Every row comes from one small tree of marks. Brackets hold a mark, then the marks that hang from it, in the order of their numbers. Every link used is in the known rows. Which tree was each row made from?
Known rows
(J_931 (J_781 J_114) (J_952 J_968)): -6.2; -10.7; -35.7; 27.8; -13.5; -33.7; -31.4; -25.6; 13.1; 17.6; 7.4; 47.1; 6.8; -3.5; 11.9; 22.9; -11.3; -26.8
(J_945 (J_227 (J_952 J_968))): 9.7; -5.9; 5.4; -21.6; 19.8; -44.7; -39.3; 29.0; 20.6; 10.0; -10.3; -9.0; 19.2; -11.7; -11.1; -7.8; -11.1; 9.3
(J_945 (J_227 (J_952 (J_931 J_781) J_968))): -0.9; 13.4; 12.2; -25.0; 16.1; -45.7; 1.5; 10.1; 7.0; 10.8; 22.7; -2.0; 22.2; -0.8; -11.5; -5.2; -13.5; -9.7
(J_952 J_227 (J_931 (J_781 (J_114 J_639))) J_968): 4.2; 6.9; 13.9; 7.6; -0.7; -18.2; 14.6; -12.4; -0.3; -14.8; 30.1; 21.2; -4.1; 16.0; -16.2; 10.5; -3.4; -0.1
(J_952 J_227 (J_931 (J_781 J_114)) J_968): -11.3; -5.2; -8.1; 9.0; -13.8; -23.5; 14.8; -26.3; -0.6; -4.3; 44.0; 33.4; 1.9; 8.7; -13.2; -15.9; -20.3; 2.8
(J_945 (J_227 (J_952 (J_931 (J_781 (J_114 J_639))) J_968))): 14.0; 10.9; -2.2; -27.0; 14.7; -63.2; 1.5; 22.8; 20.3; 3.5; 40.1; 15.3; 20.9; 1.6; -7.4; 10.4; 0.3; -27.2
(J_114 J_639 (J_781 (J_931 (J_952 J_227 J_968)))): 3.8; 11.3; 23.3; -9.2; -2.8; 44.2; -26.0; 24.6; -4.2; -14.5; -39.7; -50.8; -23.6; -1.3; -14.3; 21.5; -6.7; -15.9
(J_952 J_227 (J_931 J_781) J_968): -12.1; 7.9; 26.9; 11.1; -3.0; -1.2; 12.4; -23.2; -13.0; -7.8; 13.5; 3.9; -3.1; 11.1; -22.4; -5.8; -16.0; 17.6
(J_227 (J_952 (J_931 (J_781 J_114)) J_968)): -1.4; 14.2; -6.5; -15.2; 7.3; -53.1; -7.4; 5.7; 12.8; 5.0; 39.9; 39.9; 0.7; 1.7; -2.4; 0.7; -8.6; -14.3
(J_227 (J_952 (J_931 J_781) J_968)): -2.2; 28.1; 30.2; -13.1; 17.4; -33.5; -5.0; 8.5; 2.7; 1.8; 9.1; 10.2; -5.6; 4.4; -11.9; 10.9; -4.5; -0.1
(J_781 (J_114 J_639) (J_931 (J_952 J_227 J_968))): 13.5; -19.1; -19.9; 0.1; -40.0; -6.0; -13.7; 10.1; 8.1; -4.8; -2.9; -14.2; -8.7; -12.7; 5.5; -4.2; -19.5; -1.4
(J_227 (J_952 J_931 J_968)): 8.8; 16.2; 24.3; -23.4; 15.0; -21.8; -12.2; 30.0; 9.2; -3.1; -0.9; 6.2; -4.2; -8.4; -17.6; -4.0; -1.4; 21.2
(J_952 J_968): 4.1; 5.9; 15.5; 22.5; 12.9; 8.4; -33.4; 12.1; 10.2; -8.7; -18.6; 22.9; -1.0; -13.0; -9.2; 4.7; 7.1; 28.8
(J_931 J_781 (J_952 J_227)): -10.8; -19.9; 2.6; 10.7; -3.6; 1.3; -3.0; -45.4; -14.3; 16.3; -29.6; -30.3; 4.9; 18.7; 8.1; 5.5; -4.1; -4.5
(J_931 (J_781 J_114) J_952): -5.6; -17.1; -40.5; 21.1; 0.0; -11.6; -5.3; -31.8; 5.9; 19.2; 1.9; 24.5; 13.3; 5.9; 28.0; 11.8; 10.4; -24.4
(J_968 (J_952 J_227 (J_931 J_781))): -23.6; -8.6; 18.8; -17.0; 10.3; 23.6; 53.3; -21.9; -37.9; 18.9; -6.4; -28.7; -3.5; 9.4; -9.5; -23.9; 7.8; 13.1
(J_952 J_931 J_968): 4.5; 12.8; 15.5; 10.5; 6.7; 21.9; 2.9; 13.4; 2.8; -13.5; 2.9; 23.8; 3.1; -15.8; -14.4; -5.5; 6.5; 33.2

Which tree is each row?
-3.7; -15.4; -5.8; 4.5; -40.8; 11.9; -15.1; 0.7; -4.7; 1.9; -21.8; -30.9; -8.5; -15.4; -0.9; -21.2; -32.5; 14.1
(J_781 (J_931 (J_952 J_227 J_968)))
9.0; 20.3; 10.7; -7.7; 20.7; 80.5; -7.9; 36.9; -4.3; -15.0; -49.9; -45.7; -11.3; -3.1; 13.6; 25.8; 33.3; -17.6
(J_114 J_639 (J_781 (J_931 J_952)))
10.1; -6.3; -18.8; 19.4; 10.5; -5.4; -9.6; -19.4; 5.6; 9.5; -12.9; 14.4; 7.2; 11.3; 25.2; 39.7; 28.2; -27.2
(J_931 (J_781 (J_114 J_639)) J_952)
9.1; 9.4; -0.7; 22.3; 31.8; 4.4; -2.4; -3.6; 6.6; -10.9; 1.1; 22.8; 4.0; 13.3; 18.7; 25.6; 38.7; -6.1
(J_931 (J_781 (J_114 J_639)))
13.1; -24.0; -23.5; -6.0; -30.3; 17.5; 12.8; 7.2; -0.1; -4.2; -12.4; -35.5; -2.1; -2.2; 22.0; -14.4; 1.7; -1.1
(J_781 (J_114 J_639) (J_931 (J_952 J_227)))
-20.9; -20.8; -18.3; -19.3; 2.8; 4.1; 55.8; -24.5; -25.5; 21.7; 25.0; 0.7; 1.5; 6.5; -1.1; -34.8; 3.0; -2.0
(J_968 (J_952 J_227 (J_931 (J_781 J_114))))
13.2; 26.1; 15.1; -16.9; 20.4; -49.4; -6.8; 20.0; 13.1; -4.6; 26.8; 27.6; -7.2; 7.5; -5.5; 27.3; 7.7; -19.0
(J_227 (J_952 (J_931 (J_781 (J_114 J_639))) J_968))
-11.9; 1.2; 23.2; 5.1; 8.4; 23.0; 38.0; -27.7; -19.6; -8.0; 3.1; -18.4; 4.5; 19.2; -6.5; -18.3; 6.0; 22.4
(J_952 J_227 (J_931 J_781))
-6.3; 16.1; -4.5; 1.0; -2.0; 52.1; -31.1; 27.1; 2.7; -5.4; -28.2; -13.6; -12.9; -17.8; 1.6; 8.9; -7.3; -18.5
(J_114 (J_781 (J_931 (J_952 J_968))))
-11.6; -12.8; 7.6; 18.8; -14.8; -24.4; -27.0; -38.9; -6.3; 16.0; -20.9; -8.5; -3.8; 12.1; -8.8; 18.5; -24.0; -6.8
(J_931 J_781 (J_952 J_227 J_968))
1.9; -20.7; -54.1; 4.9; -29.9; 24.7; 7.3; 9.2; 8.5; 4.4; -1.6; 2.9; 7.4; -20.7; 36.0; -27.0; 3.6; -1.6
(J_781 J_114 (J_931 J_952))
16.7; 5.5; -15.2; 7.6; 3.7; 43.1; 9.0; 36.0; 8.8; -24.4; -0.1; -0.5; -1.6; -12.8; 27.7; -10.9; 30.3; 15.1
(J_781 (J_114 J_639) J_931)
0.1; -3.4; 22.2; 2.2; -3.2; 10.6; 10.0; -2.5; -4.2; -11.8; 3.5; -1.2; -0.9; -3.3; -27.8; -21.5; -12.6; 40.5
(J_952 J_227 J_931 J_968)
9.6; 22.3; 5.9; 15.7; 12.1; -7.2; 5.6; 3.3; 8.1; -15.5; 31.0; 46.1; 0.4; 2.4; -4.7; 26.0; 14.7; -4.2
(J_952 (J_931 (J_781 (J_114 J_639))) J_968)
-11.9; -19.4; 15.7; -28.6; 5.8; 36.2; 50.1; -0.4; -29.5; 14.7; -17.7; -33.7; -1.0; -4.7; -16.7; -39.8; 10.1; 34.4
(J_968 (J_952 J_227 J_931))
-2.1; -29.3; -42.1; 2.6; -50.4; -9.4; -11.8; -2.4; 7.3; 4.6; 11.1; -0.5; -2.4; -17.6; 8.5; -29.0; -35.7; 1.3
(J_781 J_114 (J_931 (J_952 J_227 J_968)))
4.0; -1.9; 8.4; 0.7; 11.7; 4.0; 37.6; -17.7; -7.3; -13.5; 22.5; 0.5; 2.2; 22.4; 0.2; -0.5; 18.8; 5.4
(J_952 J_227 (J_931 (J_781 (J_114 J_639))))
-2.3; 20.9; 24.3; -20.2; 31.6; -7.2; 16.5; 3.1; -5.4; 2.0; 1.3; -9.0; 1.5; 14.7; 3.9; -1.4; 16.9; 2.2
(J_227 (J_952 (J_931 J_781)))
-3.2; -38.2; -47.1; -4.5; -38.6; 14.4; 14.4; -8.4; -0.5; 5.1; 0.6; -22.1; 3.2; -8.7; 25.0; -42.4; -15.1; 2.9
(J_781 J_114 (J_931 (J_952 J_227)))
8.6; 28.0; 16.6; -1.8; 10.0; 54.2; -31.8; 40.8; 2.9; -15.5; -42.1; -25.1; -19.4; -12.1; -1.3; 36.0; 11.2; -21.4
(J_114 J_639 (J_781 (J_931 (J_952 J_968))))
-5.1; 3.1; 0.5; 28.3; -1.2; -14.4; -34.8; -22.7; 2.3; 15.3; -23.0; 16.0; 1.6; -0.8; 2.1; 35.0; -5.2; -13.5
(J_931 J_781 (J_952 J_968))
